What can hang from each mark
lukera: tebub zulo
rilaven: lukera tuvi
tuvi: rilaven tebub
tebub: lukera pini tuvi
pini: dute tebub
dute: pini

Every row comes from one small tree of marks. The marks that hang from a mark follow it in brackets, in alphabetical order. Every link used is in the known rows. Which tree was each row made from?
Known rows
pini[dute tebub[lukera[zulo]]]: [  8.6 -36.1  31.9 -37.7  15.6   7.0  31.1  27.5   7.9   0.0  20.2  21.3
 -28.2 -17.9  31.1  34.3  -3.8 -23.4  44.1   6.9  -2.1]
lukera[tebub[pini tuvi] zulo]: [ 11.1   9.5  22.2 -41.1  19.6 -17.5  48.7  -4.4   6.8  -2.8   7.1 -29.0
  18.3 -47.0  10.9 -23.8 -19.7  13.0   8.3 -12.4  19.4]
rilaven[tuvi[tebub]]: [-18.5   2.1  -0.1  19.2   2.2 -27.6  35.8  23.5 -20.8 -23.8  -7.4  11.3
   4.6  10.9  26.7 -43.8  12.6  41.9 -21.8 -19.1  -7.1]
dute[pini[tebub]]: [ -7.3 -40.6  13.1 -34.5  15.7 -25.7  19.4   3.7  18.4  -1.1  35.1  41.9
  26.9   0.8  -2.5   8.7  42.3  10.4  10.9  14.4  -1.9]
tuvi[tebub[lukera[zulo] pini[dute]]]: [ -0.2 -14.6   8.5 -11.3  24.8   9.2  65.8  36.5   3.8   1.8  22.2   2.4
 -21.2 -21.4   6.8 -13.0  -5.5 -22.3   4.1 -33.4   7.7]
rilaven[lukera[tebub[tuvi] zulo]]: [ -5.2  13.7  28.3 -24.4  13.9  -7.7  36.3   9.7   6.6 -17.1 -25.7 -47.4
   4.1 -22.1  34.0 -26.5 -22.6   5.4  12.4 -36.3  31.3]
dute[pini[tebub[lukera tuvi[rilaven]]]]: [-19.1 -31.3  27.3 -75.3  -5.7  -9.4  42.5   8.2  19.9 -29.7  16.2  40.8
  17.4  -9.5  33.2  31.9  17.1  -8.8  21.0 -24.1 -13.8]
rilaven[lukera[tebub[pini] zulo] tuvi]: [ -2.9  -5.5  17.8 -22.1  13.6 -12.3  32.9  16.7 -31.0  -9.3  15.3 -79.4
  -7.0 -19.9  10.2 -87.7 -12.2  52.4   2.3 -15.4  34.2]
tuvi[rilaven[lukera] tebub[pini[dute]]]: [-32.0  -5.3   9.1  -3.0 -24.3  23.3  60.5  39.9   6.6 -34.9  22.1 -14.0
 -32.3  41.3  -7.6 -51.1  11.4  -6.2 -34.0 -43.8  32.3]
dute[pini[tebub[lukera tuvi]]]: [-20.1 -46.7  19.6 -75.0  27.2 -25.2  41.6  14.2  10.2  -7.1  26.2  34.5
  30.0 -19.5  17.8  39.8  15.2 -12.8  15.4   0.9 -20.8]
lukera[tebub[pini] zulo]: [ 25.2   1.5  17.7 -22.2  23.9 -15.8  35.1  -4.6   8.5   7.7  22.0 -28.0
   8.0 -40.8  -0.5 -48.8  -0.2   8.1  18.0 -12.0  23.1]
pini[dute tebub[lukera[zulo] tuvi]]: [ -2.9 -26.4  36.3 -53.6  14.0   8.2  41.8  27.9   8.2 -11.5   2.6  20.1
 -16.0 -26.5  38.5  59.6 -18.8 -19.4  32.3   4.7  -5.8]
dute[pini]: [ -8.4 -14.1   1.9 -10.3  22.9 -16.4  24.4   6.9  -2.5  -4.9  25.8  36.9
  22.8  -2.7   3.4  -7.1  42.9   1.6   2.9  -6.0  -2.7]
lukera[tebub zulo]: [ 27.3  15.4  20.7  -2.8  15.9 -15.3  23.1  -3.7  10.4  -3.7  -7.9  -3.0
   5.3 -36.7  27.3 -27.7   1.8   4.6  34.6 -21.2  15.9]
tebub[pini tuvi]: [-19.6 -12.4   9.6 -54.3  18.5 -21.1  50.1  -1.7 -17.1  -7.5  25.1 -18.6
  11.8 -10.4  -6.6  -9.5   7.2   1.1 -31.1   6.3   0.2]
tebub[lukera pini tuvi[rilaven]]: [-23.7 -11.8  16.7 -81.7  -1.1  -3.9  62.3   1.0 -16.3 -32.7  21.0 -15.6
 -11.1 -11.8  17.7 -13.2  -5.3 -20.4  -6.6 -35.9  -4.5]
tebub[lukera[zulo] pini[dute] tuvi]: [ -6.8 -12.2  20.7 -57.4  26.9  12.3  59.0  28.2 -17.4  -4.3  22.3  -9.3
 -19.6 -37.9  17.4  23.1 -22.1 -24.4   7.9  -9.0   1.6]
rilaven[lukera tuvi[tebub]]: [-36.0  -5.9   1.7  13.2   2.0 -18.0  36.7  33.0 -26.9 -30.2 -10.3 -30.2
  -6.3  31.4  24.9 -69.7   8.1  40.2 -33.6 -32.2   8.8]
tebub[pini[dute] tuvi]: [-21.4 -10.7  18.7 -40.4  10.0   3.6  49.9  23.7 -19.5  -7.4  29.9   4.6
  -9.4  -4.9  -8.6  22.7  -0.6  -4.4 -26.9  22.3   6.1]
tuvi[rilaven[lukera]]: [-23.9  -3.3  11.2 -26.2 -17.6   5.5  29.8   7.8 -11.7 -40.2   1.8 -25.4
 -27.9  30.5  18.8 -49.7  18.8  -6.3  -5.2 -40.3  19.4]

Write each row's tree
[ -3.4  14.3  21.3 -52.8  -3.5   6.0  53.7   3.1  -2.3 -38.5 -23.4   3.3
 -14.0 -26.3  60.2   1.2 -11.1 -18.1  25.6 -55.3  -2.7] : tebub[lukera[zulo] tuvi[rilaven]]
[-16.5 -18.2  17.3 -29.3  12.9 -22.1  27.9  21.1 -40.8 -12.0  32.6 -70.3
  -8.5  -0.2  -7.9 -82.4  -4.8  40.6 -20.2  -2.4  25.8] : rilaven[lukera[tebub[pini]] tuvi]
[-18.8   1.6  21.1 -43.5 -20.8  18.9  54.6  19.8  -8.5 -36.1  20.5  17.4
 -16.9   6.9   3.5  10.5   1.0  -2.7 -22.6  -3.6  13.7] : tebub[pini[dute] tuvi[rilaven]]
[-21.3 -22.2   7.5 -10.4  15.2  -1.3  57.4  51.4 -35.6 -13.6  35.1   1.8
 -23.0   1.5   5.5 -24.1  -4.3  14.4 -19.6  -7.2 -11.2] : rilaven[tuvi[tebub[lukera pini[dute]]]]
[-41.1 -18.0   5.9   8.3   0.0   5.5  51.0  55.3 -34.7 -20.1  23.6 -32.5
 -25.1  31.4  -7.1 -55.4   1.8  35.7 -44.7  -6.9  21.2] : rilaven[lukera tuvi[tebub[pini[dute]]]]
[-40.2  -7.8  22.6 -49.8 -22.4  25.8  55.6  30.1 -17.2 -40.2  19.2 -26.0
 -32.3  26.0   1.4 -12.8  -2.9  -5.1 -32.0 -15.2  31.8] : tebub[pini[dute] tuvi[rilaven[lukera]]]
[ -7.8 -14.9   0.7 -16.8  22.2 -18.1  58.6  24.1 -20.8  -8.5  12.3 -28.2
  -4.1 -24.3  25.5 -63.3  -8.5  28.4  -3.9 -36.7  -7.7] : rilaven[tuvi[tebub[lukera[zulo] pini]]]
[-35.0 -18.3  29.2 -63.4 -31.6  -1.0  37.8   6.0   9.1 -46.8  -1.8 -17.0
  -8.6  29.2  30.3 -11.9   1.0   4.6  -6.7 -22.0  17.4] : pini[tebub[tuvi[rilaven[lukera]]]]
[-23.8 -22.9   0.7 -24.9  21.6 -26.3  56.2  29.9 -35.1 -10.6  27.5 -22.2
  -2.3  -7.2   8.6 -58.4   1.1  19.8 -22.4 -22.9 -15.0] : rilaven[tuvi[tebub[lukera pini]]]
[  1.8 -24.2   8.3 -53.1  36.3 -11.1  47.8   0.4 -15.2   5.4  34.1 -33.3
 -12.9 -37.2   9.3 -33.0  -0.6 -16.5  15.9 -22.0   0.9] : tebub[lukera[zulo] pini]
[  0.9   7.4  22.0  -1.3   7.9 -12.4  18.2  20.6 -26.0 -17.8 -14.3 -52.8
 -12.5 -17.2  38.5 -66.3 -11.7  47.1  15.6 -25.0  28.5] : rilaven[lukera[tebub zulo] tuvi]
[-16.7 -21.7   7.9 -19.5  25.3   6.2  60.3  38.3  -6.6  -3.2  39.6   8.3
 -20.7  -3.5 -10.1  -6.6   0.6 -30.9 -11.5 -16.8  -5.0] : tuvi[tebub[lukera pini[dute]]]
[ -5.8  -0.6  15.8 -50.5  27.1 -11.3  47.5   4.8 -11.3 -14.1 -14.8  -7.7
  -4.8 -36.0  45.2  11.8 -14.6 -22.0  21.5 -34.3  -7.8] : tebub[lukera[zulo] tuvi]
[ -5.5   0.8   1.8   5.7  17.3 -18.6  43.8  26.3 -20.8 -19.6 -16.7  -2.3
  -7.0 -20.5  53.8 -41.7  -8.0  26.1  11.3 -45.8 -13.8] : rilaven[tuvi[tebub[lukera[zulo]]]]
[-19.5  -9.8  27.7 -67.2  -9.0  19.8  58.6  29.8 -19.2 -32.2  27.2   3.5
 -30.7  -8.3  13.6  19.2 -11.2 -28.1  -5.1 -19.9  -1.1] : tebub[lukera pini[dute] tuvi[rilaven]]
[ -9.4  -0.2  19.7 -73.7   0.3   3.2  65.2  -1.3  -9.0 -28.9   6.1 -25.0
 -10.6 -29.2  34.6 -18.9 -14.1 -11.4  13.0 -47.8   3.2] : tebub[lukera[zulo] pini tuvi[rilaven]]
[-10.4   0.3  24.2 -46.7  17.0  -9.5  46.2   5.1  -0.9  -9.9   5.5 -71.1
   6.5 -28.2   5.4 -49.5 -22.3  10.3  -1.7 -26.8  38.3] : rilaven[lukera[tebub[pini tuvi] zulo]]
[-21.5   6.7  25.0 -33.9  12.9 -13.2  33.6  14.5  -7.5 -20.1  -9.4 -39.3
   3.9  -3.9  17.4 -23.4 -11.8  -4.4  -7.1 -20.0  20.0] : rilaven[lukera[tebub[tuvi]]]
[ 17.0  37.9  32.2 -21.5 -19.3  -1.0  40.6  -6.1  19.6 -37.0 -32.0   5.4
   4.7 -30.0  52.2 -11.7 -14.2   9.1  29.5 -46.7  20.2] : lukera[tebub[tuvi[rilaven]] zulo]
[ -6.8 -37.5  24.4 -65.0  29.1 -18.0  43.3  10.0  21.1  -6.5  10.9  30.2
  32.1 -39.3  34.9  33.9   8.0  -1.5  34.1 -16.1 -10.2] : dute[pini[tebub[lukera[zulo] tuvi]]]
[  1.0   0.0   3.6  -4.0  27.2 -12.7  50.9  12.9  12.9  -5.9 -14.9   6.7
  -2.3 -22.8  38.4 -25.2  -0.5 -20.5  20.3 -57.9  -6.4] : tuvi[tebub[lukera[zulo]]]
[-12.1 -15.7  16.9 -37.0  23.1 -16.1  33.4  10.2 -12.8  -1.8  37.9 -64.9
  -4.8  -2.8 -20.6 -64.7  -0.8  -2.2  -9.1 -10.2  31.3] : rilaven[lukera[tebub[pini]]]
[-36.1 -28.8  22.5 -61.0 -21.4  -0.3  36.9  10.5  21.3 -42.5   7.9  10.3
  16.4  24.1  18.6  -2.5  24.4  14.8  -3.6 -24.3  17.8] : dute[pini[tebub[tuvi[rilaven[lukera]]]]]
[ 13.0  25.2  28.0 -43.0 -15.4  -1.4  52.9  -9.6  17.1 -28.1  -5.0 -20.2
   8.8 -33.4  26.8 -33.1 -14.6  15.0  17.4 -41.9  26.2] : lukera[tebub[pini tuvi[rilaven]] zulo]
[-22.4 -21.2  21.4 -65.4  24.4   7.2  58.4  30.6 -26.6  -6.5  36.7  -3.7
 -19.1 -18.2   0.0  29.9  -9.3 -31.6 -14.2   8.4  -6.7] : tebub[lukera pini[dute] tuvi]
